Each row comes from the steps of one walk. Every step used is in the known rows, and no mark comes twice. Write the walk behind each row, first mark first.
(in the rows, 128 means zero)
Known rows
kavog-tidu-vonoso: [110  97 123 161 120 123 126 130 146 112 111  94 151 182 125 150 115 134
  94  78 112 150 131 116 181 138 121 177 144 119]
zopo-sopi: [163 118 121 143 144 119 133 145 121 113 131 104 149 184 130 152 108 139
  52 129  97 122 144 124 184 152 117 171 155 125]
zopo-sopi-nozup-fike-bepu-tidu: [171 124 129 122 177 143  99 134 140 119 124 112 134 173 128 135 123 147
  54 157  71  77 158 124 189 149 121 165 179 160]
fike-kave: [139 117 121 169 118 111 121 154 145 111 121 103 155 197 135 161 108 118
 135 171 128 141 139 120 185 158 112 157 125 148]
sopi-zopo: [147 133 115 143 128 139 131 140 117 128 115 104 146 193 136 180 131 133
  67 151 112 155 134 107 176 151 107 167 101 143]
bepu-fike-zopo-sopi-nozup: [146 134 129 168 145 120 124 185 141 103 126  99 144 177 123 155 113 135
  90 135  81 102 158 110 180 150 120 165 147 150]
zopo-sopi-nozup: [185 129 117 159 155 132 126 160 123 111 114 104 146 184 120 139  89 141
  77 150  74 113 144 130 183 153 123 169 172 156]
kave-fike-vonoso: [107 120 120 177 126 149 143 115 153 112 126 123 139 189 129 157 138 151
  96  97 114 143 149 155 183 123 106 159 178 135]
zopo-sopi-nozup-fike: [169 130 125 148 170 146 109 163 129 120 115 113 137 181 117 133 111 148
  62 162  72  98 150 132 188 143 117 166 177 157]
fike-nozup: [164 115 113 163 124 142 116 142 132 118 129 108 165 183 130 164 144 131
 109 137 122 131 137 120 181 147  96 152 140 148]
fike-bepu: [156 102 116 118 137 129 134 127 137 115 147 103 157 185 145 154 137 141
 108 110 114 135 151 110 180 155 111 162 129 115]
vonoso-fike-zopo-sopi: [152 131 113 195 109 115 150 123 157  95 134 117 155 188 133 155 125 120
  80  99 113 138 126 117 178 148 141 161 145 120]
zopo-sopi-nozup-fike-kave: [163 131 126 169 164 134 102 165 140 121 115 115 137 185 118 130  94 134
  88 188  81  96 148 129 191 151 117 158 176 171]
nozup-fike-zopo: [111 125 131 161 116 143 120 168 155 101 127 111 152 190 129 156 168 139
 101 128 114 124 150 107 184 138 119 156 127 122]
tidu-vonoso: [123  99 122 123 137 108 120 147 141 122 122  98 155 187 138 153 123 129
 113  78 115 146 131 107 184 138 124 165 134 124]
kave-fike: [159 127 118 148 121 147 132 122 153 106 120 117 145 187 133 160 148 139
  91 111 115 134 150 141 184 130 105 159 147 132]
kavog-tidu-vonoso-fike-zopo: [105 108 118 202  94 118 139 110 172  97 114 105 155 184 127 151 122 118
 111  52 123 160 116 110 176 134 141 169 142 115]
bepu-fike: [127 116 128 128 155 117 110 176 129 125 130  95 144 176 135 174 141 135
  87 149 113 126 158 122 179 147  99 169 115 134]
kave-tidu-vonoso: [125  94 120 135 105 101 121 130 134 113 127  99 156 181 128 151 106 125
 102  29 111 159 140 122 183 132 119 166 160 119]
taga-vonoso-fike-bepu: [128  99 110 166 139 117 108 116 147 130 137 111 149 183 145 169 111 132
  83 129 128 142 127 118 173 142 119 163 154 115]
zopo-sopi-nozup-fike-bepu: [172 119 123 129 178 146 112 144 134 125 134 115 138 177 124 125 115 151
  69 143  71  92 157 122 188 148 117 162 177 148]
nozup-fike-bepu-tidu: [127 110 133 100 155 140  96 124 152 121 136 111 141 176 144 157 172 143
  74 145 111 100 159 115 187 143 111 162 136 130]
bepu-tidu-vonoso: [119 108 131 116 135 105 103 135 148 113 108  94 149 183 142 168 134 125
  94 105 115 125 134 110 186 139 130 171 136 142]
kave-fike-zopo-sopi: [161 135 122 177 104 139 148 125 163  85 132 120 146 189 129 151 138 136
  72  80 102 117 151 126 185 134 122 156 164 121]
taga-vonoso: [117 106 121 166 134 119 100 168 128 121 114  96 150 189 134 177 104 142
  77 159 119 137 137 121 177 141 108 170 152 123]
sopi-nozup: [171 128 114 160 138 140 123 166 132 107 103 100 152 188 122 151 111 141
 126 161  91 134 142 129 179 149 117 166 149 164]
kavog-tidu-vonoso-fike: [115 102 116 178 119 120 128 102 158 115 111 105 148 180 128 150 116 122
  95  72 121 160 117 123 178 135 130 174 145 121]
nozup-fike-bepu-tidu-vonoso: [111  97 135  85 160 126  91 120 158 129 136 108 140 175 147 149 167 137
  85 100 111 104 151 103 190 136 119 162 138 129]
taga-vonoso-tidu: [127 109 116 168 120 139 119 172 133 115 121  99 150 185 124 172 100 128
  57 162 130 149 127 114 174 146 106 166 128 101]

Write each row's walk
[141 136 125 174 128 154 115 178 154  98 107 110 149 189 118 144 142 143
 128 153  90 116 149 115 183 139 123 156 146 157]	sopi-nozup-fike-zopo
[130 112 118 169 119  98 138 118 164 107 133 113 154 186 137 147 118 113
  97  44 113 142 116 102 182 137 151 160 150 116]	tidu-vonoso-fike-zopo-sopi
[135  86 111 134 111 100 129  83 150 118 146 112 155 175 137 143 114 116
 107   4 119 164 133 121 180 133 128 160 163 111]	kave-tidu-vonoso-fike-bepu
[ 74 110 130 157 159 118 121 170 130 132 135 102 139 178 132 172 128 148
  94 137 112 136 158 134 179 140 100 169 147 137]	bepu-fike-vonoso
[129  98 113 152 104  99 126 102 146 115 127 110 154 179 130 151 110 113
 100  26 121 169 127 130 180 128 128 164 163 120]	kave-tidu-vonoso-fike
[135 128 122 177 163 162 132 161 132 120 125 120 132 178 105 127 100 145
  53 156  80 115 142 137 185 142 116 163 182 138]	zopo-sopi-nozup-fike-vonoso-tidu
[134  92 113 122 143 105 128  95 159 129 145 112 153 181 150 145 131 118
 120  48 124 151 123 105 180 139 134 159 136 116]	tidu-vonoso-fike-bepu
[116 111 117 168 106 104 136 125 169 105 127 111 159 190 141 153 134 112
 132  49 127 157 115 100 179 134 146 158 132 119]	tidu-vonoso-fike-zopo
[ 72 113 130 161 153 144 116 152 138 130 131 117 139 186 127 154 147 156
  88 139 112 133 150 137 186 132 106 163 162 131]	nozup-fike-vonoso
[128  99 112 194 116 130 119  94 159 121 118 110 155 176 125 149 127 117
 103  72 127 151 114 122 178 133 120 163 155 135]	kavog-tidu-vonoso-fike-nozup
[117 119 130 154 139 129  98 162 151 123 123 113 144 192 131 152 138 126
 113 182 124 122 148 122 190 146 105 153 130 147]	nozup-fike-kave
[151 129 123 152 158 156 102 173 138 118 105 110 142 184 119 143 135 147
 110 174  89 117 149 130 184 139 111 162 152 164]	sopi-nozup-fike
[124 113 123 135 133 102 107 109 161 116 110 105 146 180 145 168 138 113
  93 100 125 135 120 117 182 136 139 169 137 144]	bepu-tidu-vonoso-fike
[120 112 113 186 133 117 104 137 142 125 115 109 147 187 137 178 107 129
  77 152 130 148 121 128 173 138 119 168 153 125]	taga-vonoso-fike
[141 103 110 161 132 117 112 109 155 131 130 116 160 180 138 153 138 111
 122  70 131 147 112 113 181 133 122 151 146 142]	tidu-vonoso-fike-nozup
[119  96 123 162  97  88 116 133 150 111 125 102 157 189 129 149  85 108
 135  74 124 155 137 119 187 142 119 156 155 138]	fike-kave-tidu-vonoso
[155 115 114 135 133 120 124  83 159 113 134 113 150 178 150 165 149 122
  91 123 125 132 133 121 177 150 128 163 131 133]	vonoso-fike-bepu-tidu
[125 126 126 172 175 146 118 157 129 126 120 117 133 181 113 130 104 158
  67 153  72 104 150 142 188 139 118 166 201 158]	zopo-sopi-nozup-fike-vonoso
[144 106 126 105 134 130 117  83 173 111 133 114 139 177 149 154 156 132
  93  63 114 112 151 120 187 128 119 158 154 132]	kave-fike-bepu-tidu-vonoso
[144 117 110 195  94 103 127 107 155 108 124 118 154 188 130 158 100 102
 119 117 135 165 129 141 180 146 121 154 151 144]	vonoso-fike-kave-tidu
[162 125 125 175 141 127 102 152 137 114 117 116 138 181 110 127  81 130
  77 148  78 107 155 140 191 145 114 158 194 166]	zopo-sopi-nozup-fike-kave-tidu
[118 123 116 182 115 166 159 121 157 107 131 125 140 185 120 152 135 139
  80 101 125 154 140 150 180 128 103 155 157 113]	kave-fike-vonoso-tidu
[114 123 130 155 122 116 125 183 147 102 133  95 151 181 134 175 146 131
 107 124 115 126 158 105 178 147 112 162 111 127]	bepu-fike-zopo
[122 119 116 211 118 109 118 140 153 107 126 111 150 188 134 169  98 127
  59 124 117 133 123 115 175 141 134 164 167 116]	taga-vonoso-fike-zopo-sopi
[121 105 116 166 128  92 117 119 165 124 123 113 153 191 142 150 108 100
 141 101 136 155 113 113 184 141 135 154 135 143]	tidu-vonoso-fike-kave
[127 105 114 143 135 105 124 117 154 125 123 110 152 185 141 153 128 115
 116  72 125 156 116 115 181 134 135 163 136 126]	tidu-vonoso-fike
[119 113 125 153 125  90 101 108 172 116 108 107 146 185 146 165 121 100
 116 126 134 134 117 115 186 143 139 161 135 159]	bepu-tidu-vonoso-fike-kave
[139 111 119 174  91 104 122 137 141 103 124 103 157 190 126 157  92 114
 122 123 125 153 146 131 185 151 109 156 151 143]	fike-kave-tidu
[ 85 113 125 160 146 137 138 173 134 126 141 104 139 174 122 167 127 134
  76 139 123 146 148 130 176 144  98 166 126 115]	bepu-fike-vonoso-tidu
[100 100 132 147 121 109  92 141 154 123 127 112 145 184 126 141 117 117
 112  94 121 134 147 122 192 132 112 153 155 139]	nozup-fike-kave-tidu-vonoso
[167 121 105 183 122 136 120 110 148 122 130 120 162 181 134 164 147 117
 108 130 133 144 120 130 176 144 110 150 142 148]	vonoso-fike-nozup
